What can hang from each mark:
Q767: Q521 Q948
Q276: Q565
Q562: Q565 Q767
Q521: Q565 Q767
Q52: Q948
Q565: Q276 Q521 Q562
Q948: Q52

Each row was made from one small tree. The marks that hang from a mark follow it in brackets, in the order of their numbers. Every link used is in the known rows. Write each row's tree.
Known rows:
Q521[Q565]: [ 0.36  1.11  0.00 -0.20  0.60  1.28 -0.72 -3.05 -0.91 -0.75 -0.57  2.13
 -0.22 -0.31  2.81  0.19 -0.03 -0.62]
Q767[Q521[Q565[Q276 Q562]]]: [ 6.52  4.51  1.06 -0.93  6.86  2.55  1.63 -4.56 -1.37  1.43  0.47  7.39
 -1.22  2.71 -1.85 -2.66  3.42  1.10]
Q562[Q767[Q948]]: [-7.49 -5.13  0.32  0.91 -2.26  2.30 -1.23  1.21  1.75 -2.04 -0.51 -2.80
  1.99 -1.15 -2.29  1.79  0.19 -0.71]
Q562[Q565[Q276 Q521[Q767[Q948]]]]: [ 1.05  4.45 -1.65  0.12 -5.01 -2.54  0.13  3.54  0.94  0.32  0.59 -7.64
 -1.05 -1.09  1.58  1.10 -3.44  0.44]
Q565[Q276 Q562[Q767[Q521]]]: [-0.13 -2.34  2.22 -0.08  7.20  2.43  1.20 -2.12 -0.34 -0.55  1.03  5.19
  2.40  2.14 -2.35 -2.04  3.79  0.88]
Q565[Q562[Q767]]: [-1.60 -4.57  1.26  0.52  4.22  0.06 -0.62 -0.21  0.17 -0.93 -0.31  3.33
  2.41  0.45 -1.55 -0.99  1.37 -1.08]
Q276[Q565[Q521[Q767]]]: [-1.04 -2.89  0.04 -0.53 -3.27 -3.08 -0.63  1.88 -0.34  0.06  0.19 -2.50
  1.07 -1.45  4.18  0.29 -2.48 -0.11]
Q562[Q767[Q521[Q565[Q276]] Q948]]: [-5.51  2.30  1.61 -0.66  2.83  5.14  0.64 -2.69  1.85 -0.72 -0.53  0.33
 -0.10  1.22 -4.81  1.17  2.60  2.23]
Q276[Q565]: [-2.01 -2.01 -0.94  0.19 -1.84  0.16 -2.15 -0.28 -0.68 -0.04  1.51  3.31
  2.07 -0.08  0.19  0.48 -1.26 -0.72]
Q948[Q52]: [-2.73 -0.52 -1.00  1.51 -2.81  0.09 -0.54 -1.05 -2.13 -0.67  0.75  2.83
 -0.37 -0.50  5.27  1.60 -0.59  0.01]
Q565[Q276 Q521 Q562]: [ 8.06  2.78 -1.29 -0.61  2.08 -2.35  1.06  0.26 -1.71  1.31  2.73  3.64
  0.18  0.59 -1.19 -0.27  0.45 -0.39]
Q767[Q521 Q948]: [-1.29 -6.79  0.04  1.04 -2.72  3.91  0.24 -0.80 -0.52 -1.66 -0.19 -1.31
 -0.24 -0.51  0.06 -1.51  2.02 -1.05]
Q565[Q562]: [ 4.12 -3.30 -0.38  0.58  1.98 -0.20 -0.40 -0.62 -1.50  0.03  0.42  4.27
  0.75  0.30  0.72 -1.78  0.95 -1.87]
Q276[Q565[Q521[Q767] Q562]]: [ 3.40 -1.72  0.19 -0.92  0.06 -4.01 -0.08  2.28 -0.40  1.94 -0.04  0.88
  0.29 -0.05  0.62 -1.52 -1.44 -0.24]
Q767[Q948]: [-2.21 -3.69 -1.31  1.19 -4.36  1.76 -1.06  0.85  0.02 -1.41  0.19 -1.91
  0.18 -1.30  0.01  0.83 -0.18 -1.49]
Q52[Q948]: [-4.08 -4.78 -2.03 -0.40 -3.98  0.28 -1.46 -0.24 -0.93 -0.23  1.08  0.02
  1.04 -0.70  2.87 -0.47  0.39 -1.54]
Q565[Q521[Q767] Q562]: [ 5.09 -4.18  0.65 -0.20  0.41 -3.52  1.19  1.56 -1.27 -0.05 -0.91 -1.62
 -0.26 -1.04  4.58 -2.07 -0.22 -1.27]
Q565[Q521[Q767]]: [ 0.93 -4.98  0.48  0.05 -2.64 -2.67  0.57  1.17 -1.25 -2.10 -0.56 -4.76
  0.62 -2.40  8.15 -0.52 -1.25 -1.20]
Q276[Q565[Q521[Q767[Q948[Q52]]]]]: [-4.97  1.25 -1.33  0.17 -7.88 -2.77 -0.38  3.86  0.54  1.78 -0.34 -3.43
 -2.31 -1.13  0.90  3.09 -3.14  1.81]
Q521[Q565[Q276 Q562] Q767]: [ 3.39  5.45  1.21 -1.03  5.12 -0.47  0.95 -1.65 -0.28  1.07 -0.84  2.92
 -0.88  1.23  3.28 -1.21  1.04  1.06]
Q767[Q521[Q565]]: [ 1.26 -1.77  1.28 -0.15  2.26  3.34  0.47 -4.86 -1.46 -1.34 -0.93  2.76
 -0.84  0.53  2.77 -2.06  2.07 -0.14]

Which tree is each row?
[-3.36  3.31 -0.29  0.66  1.78  0.04 -1.50 -0.18  0.62 -1.10  1.74 -0.21
  3.12  0.58 -0.25  1.12 -1.65  0.43] | Q562[Q565[Q276] Q767]
[ 1.77  3.30  1.02 -0.80  3.57  3.65  1.05 -5.02 -1.41 -0.40  0.75  4.18
 -0.43  1.36  1.81 -1.00  2.41  1.17] | Q767[Q521[Q565[Q276]]]
[ 5.51 -0.09 -1.29 -0.64  0.10 -2.88 -0.64  1.10 -1.01  2.51  1.73  4.41
  0.35  0.60 -4.25 -0.50 -1.26 -0.78] | Q276[Q565[Q521 Q562]]
[ 5.46  5.71 -2.36  0.10 -1.84 -2.58 -0.31  0.39 -1.20  0.27  3.07 -1.26
  0.45 -0.16  1.28  0.80 -3.04 -0.32] | Q562[Q565[Q276 Q521]]
[ 0.50  1.74 -0.42 -0.54  1.19 -0.73  0.70  2.50  1.72  1.06  1.41 -0.25
  0.40  0.43 -7.68  1.95  0.60  0.65] | Q565[Q276 Q521 Q562[Q767[Q948]]]
[-5.90 -1.10 -0.65  1.36 -2.64  0.87 -2.03  1.92  2.31 -1.19 -0.58 -4.56
  1.38 -0.53 -3.57  1.26 -2.19 -0.74] | Q562[Q565 Q767[Q948]]
[ 0.87  1.07  0.71 -0.35  0.68  0.20  0.38  0.43  1.23  1.05 -3.24 -1.34
 -2.77  0.10 -0.33 -1.24  0.53 -0.07] | Q521[Q565[Q562] Q767[Q948]]
[-2.71  1.02  0.04  0.04  2.36  1.54 -0.18  1.53  1.87  0.61  0.78  1.84
  1.51  1.12 -6.93  1.25  1.63  0.49] | Q565[Q276 Q562[Q767[Q948]]]
[-2.12  6.49  0.48 -0.86  4.38  1.89  0.04 -0.59  2.47  1.60 -0.50  2.84
 -0.60  1.78 -8.43  1.60  1.58  1.65] | Q521[Q565[Q276 Q562[Q767[Q948]]]]
[-0.56 -1.43  0.51  0.02 -0.91  4.38  0.38 -2.88  0.15 -0.50 -1.50 -0.13
 -2.10  0.18 -1.51 -0.96  1.94  0.10] | Q767[Q521[Q565] Q948]
[ 5.76  0.93  0.35 -0.74  1.89 -3.31  1.65  1.34 -1.34  0.56  0.87 -0.22
  0.00 -0.10  3.82 -0.98  0.06  0.05] | Q565[Q276 Q521[Q767] Q562]
[-2.38  0.41 -0.62  0.66 -1.72 -1.69  0.54  2.71  1.09  1.57 -0.37  0.36
 -1.85  0.09 -5.96  2.62 -0.36  0.99] | Q565[Q521 Q562[Q767[Q948[Q52]]]]
[-3.76  0.02  0.63 -0.24 -2.53  1.19 -0.35 -0.04  1.14 -0.75 -3.01 -4.42
 -1.79 -1.31  3.34  0.41 -0.38  0.09] | Q521[Q565 Q767[Q948]]
[-1.20  4.43  1.09 -0.81  2.00  0.37  0.32 -2.06 -0.48 -0.78 -0.61 -0.20
  0.00 -0.17  6.77  0.47 -0.02  1.30] | Q521[Q565[Q276] Q767]
[-5.87  3.51  0.04  0.52 -4.11  0.56  0.14 -0.01  0.67  0.41 -3.02 -2.54
 -3.72 -0.69  4.22  2.34 -0.99  1.82] | Q521[Q565 Q767[Q948[Q52]]]
[ 3.08 -3.77 -0.11  0.11 -2.65 -2.47  1.03  3.45  0.50  0.59 -1.43 -4.48
 -1.69 -1.24  0.17 -1.01 -0.36 -1.12] | Q565[Q521[Q767[Q948]] Q562]
[ 4.09  1.26 -0.53 -0.48 -1.10 -2.26  1.55  3.24  0.38  1.32  0.26 -3.01
 -1.37 -0.39 -0.39  0.01 -0.01  0.35] | Q565[Q276 Q521[Q767[Q948]] Q562]
[ 5.64 -0.75  1.48 -0.43  5.40  2.36  1.20 -4.42 -1.37  0.67 -1.24  5.94
 -1.61  1.88 -0.78 -3.55  3.05 -0.30] | Q767[Q521[Q565[Q562]]]
[-3.27 -4.67  1.44  1.19  2.04  1.95 -0.66 -1.70  0.14 -2.27 -0.38 -1.01
  2.31  0.54  0.81 -2.22  0.13 -0.48] | Q562[Q565 Q767[Q521]]
[-2.17  4.76 -1.55  0.19 -2.70 -1.33 -0.67  2.72  2.22  0.07  1.75 -5.01
  0.90 -0.37 -5.81  2.90 -2.70  0.63] | Q562[Q565[Q276 Q521] Q767[Q948]]
[-0.85 -0.63 -0.46  0.55 -0.81 -2.54 -1.07  1.04  0.41 -1.19  0.51 -3.52
  1.86 -1.00 -0.38  0.93 -2.95 -0.98] | Q562[Q565[Q521] Q767]
